Each row was made from one small tree. Brackets hold a mark, then the marks that hang from it, in alphabetical order. Every link used is in the known rows. Write each row's tree.
Known rows:
{sozif {zize navov}}: [-.04, -.08, -.02, -.02, .00, .05, .02, .10, -.01, .06, .01, .04, -.04, -.06, .00, .02, -.03, -.07, .02, -.13, -.06, -.07, .07, -.01, .06, .00, .01, -.02, .01, .04, -.06, .04]
{duvo {zize bako navov nazed pira vovof}}: [-.05, -.23, -.08, .01, .13, .14, .01, .08, -.12, .12, -.13, -.03, .01, -.04, .11, .19, .00, .12, .01, -.20, -.13, -.13, .10, -.12, .13, -.06, .10, -.05, .03, .06, -.01, .09]
{sozif vapug {zize nazed}}: [-.05, -.11, -.03, .04, .02, -.03, .00, .01, -.13, -.02, .07, -.11, -.02, -.01, .00, -.12, -.04, .51, .03, -.13, -.07, -.06, .07, .05, .12, .01, -.05, -.06, .19, -.08, -.02, .05]
{zize navov pira {sozif vapug}}: [-.05, -.08, -.08, .06, .03, .10, .00, .05, -.17, -.06, .12, .03, -.04, -.02, .04, .20, .05, .15, .02, -.14, -.09, -.02, .06, -.01, .04, .01, -.02, .01, -.03, .03, -.06, -.06]
{vapug {sozif {zize nazed}}}: [.04, -.07, -.01, -.05, -.05, .05, .02, .11, -.09, .05, -.01, -.14, .00, -.04, -.02, .11, -.01, .28, .02, -.16, -.02, -.06, .00, .03, .03, -.01, -.05, -.05, .13, -.13, -.02, .04]
{zize pira}: [-.02, -.01, -.01, .03, .01, .02, .01, .00, -.05, .00, .00, .03, .00, -.03, .00, .22, .04, .00, .01, -.06, -.01, -.03, .06, .00, .01, .01, .01, -.02, -.03, -.01, .02, -.05]
{bako zize}: [.00, -.07, -.01, .01, .03, .01, .03, .02, -.09, .00, -.02, -.10, .00, .01, -.03, .02, .04, .24, .01, -.07, .00, -.07, .02, -.01, .00, .04, .05, -.01, -.04, -.06, .00, .00]
{zize bako navov pira}: [-.03, -.13, -.04, .02, .08, .06, -.01, .08, -.07, .04, -.05, .18, -.04, -.07, .04, .22, -.01, -.04, .01, -.15, -.10, -.07, .11, -.06, .05, -.02, .06, -.03, -.03, .10, -.02, -.01]
{vapug {sozif {zize bako pira}}}: [.06, -.07, -.06, -.02, .01, .01, .02, .17, -.13, .05, -.06, .04, -.05, -.16, .00, .39, .04, .20, .03, -.17, -.04, -.11, .07, .00, .04, -.01, -.01, -.06, -.02, -.08, -.02, .01]
{sozif {zize nazed}}: [-.03, -.09, .02, -.01, .01, .02, .00, .02, -.08, .05, .00, -.08, -.01, -.02, .00, .01, -.01, .26, .02, -.12, -.04, -.09, .04, .03, .08, .01, -.01, -.06, .14, -.05, -.01, .05]
{zize nazed}: [-.02, -.07, .02, .01, .02, .02, -.02, -.02, -.03, .02, .00, -.05, .02, .06, .01, -.01, -.02, .19, .00, -.07, -.02, -.02, .01, .01, .03, -.01, .02, -.02, .13, -.03, .01, .01]
{navov {zize bako nazed pira vovof}}: [.01, -.14, -.05, .03, .15, .06, .03, .12, -.24, .12, -.11, -.08, .02, .02, .06, .15, .05, .19, .01, -.18, -.10, -.15, .05, -.06, .10, -.03, .05, -.04, .08, .02, .02, .05]
{duvo {zize bako navov pira vovof}}: [-.02, -.15, -.09, .00, .11, .11, .03, .11, -.07, .10, -.12, .04, -.02, -.08, .11, .22, .01, -.06, .01, -.12, -.11, -.12, .10, -.13, .10, -.05, .09, -.03, -.12, .08, -.03, .07]
{nazed zize}: [.00, .04, .00, -.01, .02, .01, .04, .10, .03, -.01, -.06, .05, .01, -.04, .01, .06, .04, .02, -.01, -.08, .02, -.09, .00, -.01, .01, .02, -.04, .01, -.02, -.05, .00, .02]
{damu {vapug sozif}}: [.10, .07, -.03, -.05, -.05, -.04, .02, .03, -.05, -.04, .05, -.01, .03, -.02, -.02, -.03, -.01, .13, .02, -.02, -.01, -.02, -.02, .04, -.02, -.03, -.02, .03, -.02, -.16, -.02, .02]
{duvo {zize navov pira}}: [-.02, -.06, -.04, -.01, .03, .08, .05, .06, -.01, .04, .01, .05, .00, -.03, .03, .21, -.01, -.10, .01, -.10, -.03, -.07, .09, -.05, .07, -.01, .04, .01, -.09, .04, -.02, -.03]
{damu {vapug {sozif {zize pira}}}}: [.07, .04, -.05, -.03, -.05, -.04, .05, .09, -.13, -.02, .04, -.01, -.01, -.10, -.03, .22, .05, .23, .05, -.13, -.05, -.11, .09, .08, .04, .00, -.04, -.04, -.03, -.20, -.03, .01]
{navov {zize bako {sozif vapug} vovof}}: [.05, -.06, -.12, .05, .13, .05, .02, .17, -.26, .02, .03, -.09, -.01, .00, .09, .00, .07, .26, .02, -.05, -.09, -.08, -.03, -.06, .09, -.02, -.01, .03, -.04, .01, -.05, .05]
{damu {vapug {sozif zize}}}: [.09, .06, -.04, -.06, -.08, -.05, .04, .09, -.10, -.02, .06, -.05, .00, -.08, -.03, .02, .00, .20, .04, -.09, -.04, -.08, .01, .07, .03, -.01, -.05, -.02, .00, -.19, -.04, .05]
{bako {zize navov nazed pira sozif vovof}}: [-.06, -.24, -.05, .04, .11, .24, .00, .08, -.25, .06, -.06, -.23, .00, .04, .04, .28, .13, .21, .02, -.26, -.13, -.13, .05, -.08, .04, .01, .11, -.04, -.01, -.04, -.06, .02]
{duvo {zize bako navov nazed sozif vovof}}: [.00, -.20, -.07, -.01, .14, .20, -.01, .12, -.13, .09, -.06, -.12, -.01, .00, .14, .15, .02, .13, .00, -.13, -.12, -.10, .02, -.15, .10, -.06, .07, .00, .00, .05, -.07, .11]

Which tree is each row?
[.00, .04, -.07, .04, .02, .05, .03, .11, -.10, -.10, .06, -.01, -.01, -.03, .05, .11, .08, .30, .00, -.11, -.01, -.06, -.01, -.01, .03, .02, -.10, .03, -.01, -.09, -.05, .00] | {nazed {zize {sozif vapug}}}
[-.05, -.13, -.01, .02, .04, .18, -.02, .05, -.15, .02, .04, -.01, -.01, .03, .04, .30, .07, .06, .00, -.19, -.08, -.06, .05, -.03, .04, -.01, .02, .00, .06, .01, -.05, -.05] | {zize navov nazed pira sozif}
[.01, -.20, -.05, -.01, .04, .10, .01, .18, -.16, .10, -.06, .04, -.04, -.11, .01, .32, -.01, .22, .02, -.31, -.11, -.13, .10, -.01, .08, -.03, .01, -.07, .11, -.03, -.04, .03] | {vapug {sozif {zize bako navov nazed pira}}}
[-.01, -.10, -.02, .01, .05, .16, -.03, .03, -.12, .04, -.02, -.23, .02, .05, .08, .11, .09, .14, .00, -.06, -.07, -.03, -.03, -.07, .02, -.03, .01, -.02, .07, -.04, -.03, .06] | {zize nazed sozif vovof}
[.02, -.07, -.07, .02, .14, .04, .05, .16, -.20, .10, -.09, .01, .00, -.02, .05, .17, .07, .03, .01, -.11, -.07, -.13, .05, -.07, .08, -.01, .04, -.02, -.06, .05, .01, .04] | {navov {zize bako pira vovof}}
[-.05, -.19, -.02, .03, .10, .08, -.02, .04, -.11, .06, -.06, .12, -.01, -.03, .04, .17, -.03, .17, .01, -.21, -.11, -.08, .11, -.04, .07, -.02, .07, -.05, .11, .08, -.01, .01] | {zize bako navov nazed pira}
[.04, -.05, -.06, .00, .12, .02, .04, .15, -.14, .10, -.09, -.03, .01, -.01, .05, -.04, .03, .00, .00, -.05, -.06, -.10, -.02, -.08, .06, -.02, .03, .00, -.05, .06, -.01, .07] | {navov {zize bako vovof}}
[-.07, -.19, -.12, .04, .09, .02, -.01, .13, -.13, .06, -.05, .02, -.06, -.11, .07, -.15, -.04, .22, .03, -.15, -.17, -.09, .11, -.07, .13, -.03, .01, -.07, .03, .07, -.08, .13] | {sozif vapug {zize bako navov vovof}}
[.01, -.10, -.09, .01, .11, .05, .02, .07, -.09, .07, -.11, -.07, -.01, -.09, .10, .25, .05, .08, .01, -.05, -.06, -.11, .07, -.11, .09, -.03, .07, -.05, -.11, .02, .01, .06] | {duvo {zize bako pira vovof}}
[-.06, -.18, -.08, .03, .10, .10, .01, .16, -.12, .11, -.12, .04, -.06, -.14, .07, .21, .04, -.03, .03, -.19, -.15, -.15, .14, -.08, .11, -.02, .07, -.09, -.05, .08, -.05, .08] | {sozif {zize bako navov pira vovof}}
[-.02, -.11, -.13, .09, .12, .08, -.03, .08, -.21, -.02, -.01, -.08, -.03, -.07, .10, .25, .10, .31, .02, -.09, -.12, -.05, .05, -.06, .07, -.01, .01, -.04, -.04, .00, -.03, .03] | {zize bako pira {sozif vapug} vovof}
[.06, -.10, -.10, -.05, .04, .04, .02, .18, -.12, .07, -.08, .00, -.03, -.12, .06, -.04, -.01, .07, .04, -.16, -.15, -.12, .07, -.05, .08, -.06, .03, -.04, -.03, -.07, -.09, .15] | {damu {vapug {sozif {zize bako navov vovof}}}}
[-.06, -.24, -.08, .06, .11, .18, -.01, .05, -.25, .00, .01, -.27, -.01, .08, .06, -.08, .05, .47, .02, -.21, -.14, -.08, .02, -.07, .07, .01, .07, -.02, .07, -.03, -.08, .06] | {bako {zize navov nazed {sozif vapug} vovof}}
[-.02, -.08, -.12, .08, .13, .09, .01, .17, -.22, -.03, -.06, .01, -.03, -.11, .12, .33, .14, .37, .01, -.18, -.10, -.14, .06, -.08, .08, -.01, -.04, -.04, -.05, -.05, -.03, .05] | {nazed {zize bako pira {sozif vapug} vovof}}
[-.08, -.18, -.02, .00, .05, .13, -.01, .08, -.08, .12, -.07, -.12, -.01, -.02, .05, -.08, -.02, .06, .01, -.17, -.13, -.10, .06, -.05, .10, -.03, .04, -.07, .12, .02, -.05, .12] | {sozif {zize navov nazed vovof}}
[-.04, -.09, -.05, .08, .04, .08, -.01, -.01, -.23, -.06, .11, -.12, .00, .03, .04, .22, .07, .47, .02, -.13, -.07, -.02, .05, .03, .06, .01, -.04, -.02, .11, -.08, -.01, -.05] | {zize nazed pira {sozif vapug}}
[-.02, -.21, -.05, .01, .12, .20, -.05, .10, -.14, .09, -.07, -.04, -.02, .01, .11, .09, .03, .08, -.01, -.15, -.14, -.06, .01, -.12, .06, -.05, .07, -.02, .07, .08, -.07, .09] | {zize bako navov nazed sozif vovof}
[.00, -.11, -.08, -.03, .00, .15, .04, .18, -.11, .11, -.06, -.10, -.03, -.12, .01, .25, .05, -.09, .02, -.21, -.10, -.11, .06, -.04, .04, -.03, .01, -.05, -.06, -.04, -.05, .03] | {vapug {sozif {zize navov pira vovof}}}
[.03, -.12, -.09, .05, .16, .08, .00, .14, -.31, .04, .02, -.15, .01, .05, .09, -.05, .05, .48, .01, -.11, -.11, -.09, -.03, -.06, .12, -.03, .00, .00, .10, -.02, -.05, .08] | {navov {zize bako nazed {sozif vapug} vovof}}
[.03, -.12, -.06, .03, .15, .15, .01, .18, -.31, .10, -.06, -.12, .01, .02, .08, .31, .13, .21, .01, -.17, -.10, -.15, .01, -.08, .09, -.02, .04, -.02, .01, .00, -.02, .03] | {navov {zize bako nazed pira sozif vovof}}
[-.07, -.12, -.11, .07, .06, .16, .00, .08, -.18, .00, .06, -.07, -.03, -.02, .08, .17, .08, .08, .02, -.13, -.14, -.03, .06, -.06, .06, -.02, .01, -.01, -.05, .03, -.07, -.01] | {zize navov pira {sozif vapug} vovof}
[.01, -.07, -.01, .00, .04, .14, .02, .02, -.14, .00, .05, -.15, .02, .02, .06, .41, .09, .25, .01, -.10, -.01, -.08, .03, -.03, .06, .00, .01, .00, .00, -.09, -.01, -.03] | {duvo {zize nazed pira sozif}}
[-.01, -.15, -.05, -.03, .07, .22, .01, .07, -.10, .08, -.02, -.20, .01, .05, .11, .10, .04, .03, .00, -.10, -.09, -.07, -.01, -.11, .08, -.04, .04, .02, .00, .01, -.07, .08] | {duvo {zize navov nazed sozif vovof}}
[-.07, -.22, -.06, .04, .09, .00, -.02, .07, -.15, .03, .02, .07, -.05, -.07, .04, -.13, -.10, .46, .03, -.20, -.14, -.10, .12, -.01, .15, -.02, .01, -.06, .19, .04, -.06, .10] | {sozif vapug {zize bako navov nazed}}
[-.09, -.15, -.07, .08, .06, .04, .01, .02, -.21, .04, .01, -.20, -.01, -.04, .05, .05, .03, .48, .04, -.19, -.12, -.11, .11, .00, .13, .01, -.01, -.11, .14, -.07, .01, .07] | {sozif vapug {zize nazed pira vovof}}
[-.10, -.18, -.06, .06, .04, .04, .02, .04, -.17, .01, .08, -.03, -.03, -.04, .01, .03, -.03, .39, .03, -.24, -.13, -.10, .15, .03, .14, .01, -.01, -.08, .16, -.02, -.03, .01] | {sozif vapug {zize navov nazed pira}}
[.03, -.02, -.06, -.04, -.04, .02, .05, .13, -.12, .00, .06, .04, -.02, -.10, -.02, .18, .01, .07, .05, -.21, -.10, -.11, .11, .04, .05, -.01, -.02, -.03, -.03, -.13, -.06, .01] | {damu {vapug {sozif {zize navov pira}}}}
[-.04, -.15, -.09, .04, .07, -.02, .00, .11, -.11, .00, .02, .12, -.07, -.11, .04, -.10, -.07, .28, .03, -.15, -.13, -.07, .11, -.03, .12, -.01, .00, -.04, .05, .06, -.08, .07] | {sozif vapug {zize bako navov}}
[-.03, -.01, -.05, .02, .06, .08, .05, .11, -.05, .04, -.13, -.03, .01, -.06, .06, .26, .12, -.01, .00, -.16, -.04, -.13, .05, -.06, .03, .01, -.01, -.04, -.07, -.05, .02, .03] | {nazed {zize pira vovof}}
[-.05, -.03, -.02, .02, .04, .09, .05, .14, -.01, .02, -.06, .16, .00, -.06, .02, .25, .04, -.12, .00, -.23, -.04, -.13, .08, -.03, .03, .01, -.02, -.01, -.06, .01, -.02, -.02] | {nazed {zize navov pira}}
[.04, -.03, -.01, .02, .07, .11, .04, .11, -.27, .04, .07, -.09, .04, .07, .01, .32, .11, .19, .01, -.15, -.03, -.10, .00, .01, .06, .01, -.02, .02, .04, -.05, -.01, -.07] | {navov {zize nazed pira sozif}}
[-.01, -.15, -.01, .01, .06, .00, -.02, .06, -.11, .06, -.07, -.02, -.03, -.06, .03, .06, -.03, .37, .02, -.13, -.07, -.10, .08, -.01, .10, -.01, .00, -.08, .14, -.01, -.02, .09] | {sozif {zize bako nazed}}
[-.06, -.20, -.08, .08, .11, .11, -.04, .07, -.24, -.02, .06, .05, -.04, -.02, .08, .22, .01, .41, .02, -.21, -.15, -.05, .09, -.03, .10, -.02, .02, -.02, .11, .04, -.06, -.01] | {zize bako navov nazed pira {sozif vapug}}
[-.06, -.09, -.06, .03, .01, -.01, .02, .08, -.07, -.01, .09, .04, -.05, -.06, .01, -.14, -.06, .19, .03, -.13, -.09, -.04, .09, .02, .10, .00, -.02, -.03, .05, .02, -.07, .05] | {sozif vapug {zize navov}}
[-.02, -.11, -.06, .04, .09, .16, .02, .07, -.22, .02, -.05, -.22, -.01, -.01, .03, .36, .19, .20, .02, -.14, -.06, -.11, .04, -.07, .01, .03, .06, -.03, -.13, -.08, -.03, -.01] | {bako {zize pira sozif vovof}}
[.00, -.05, -.06, .02, .10, .05, .02, .15, -.04, .05, -.18, .04, -.01, -.09, .09, .07, .05, .06, -.01, -.12, -.05, -.13, .03, -.09, .05, -.02, .01, -.04, -.04, .00, -.01, .11] | {nazed {zize bako vovof}}
[-.05, -.08, -.09, .04, .03, -.01, .01, .05, -.11, .01, .03, -.13, -.03, -.08, .04, -.13, .01, .30, .03, -.05, -.09, -.06, .05, -.02, .10, .00, -.03, -.07, .02, -.05, -.03, .09] | {sozif vapug {zize vovof}}
[-.05, -.05, -.06, .06, .01, -.05, .03, .04, -.14, -.04, .07, -.03, -.05, -.09, .00, .13, .02, .34, .04, -.11, -.07, -.08, .12, .05, .09, .02, -.04, -.07, .02, -.06, -.01, -.01] | {sozif vapug {zize pira}}
[-.08, -.22, -.09, .08, .11, .02, -.02, .06, -.23, .05, -.05, -.12, -.04, -.09, .08, .10, .02, .55, .03, -.21, -.16, -.14, .14, -.03, .16, -.01, .01, -.13, .14, -.04, .00, .10] | {sozif vapug {zize bako nazed pira vovof}}
[.05, -.02, .01, -.01, .05, .11, .03, .11, -.21, .04, .07, -.13, .03, .10, .01, .09, .07, .17, .00, -.09, -.01, -.07, -.06, .00, .05, .00, -.03, .05, .07, -.04, -.03, -.02] | {navov {zize nazed sozif}}
[.01, -.07, -.01, -.01, .09, .08, .04, .08, -.15, .11, -.04, -.16, .05, .09, .03, -.11, .02, .11, .01, -.09, -.04, -.10, -.04, -.04, .07, -.02, .02, .00, .09, .00, .01, .07] | {navov {zize nazed vovof}}
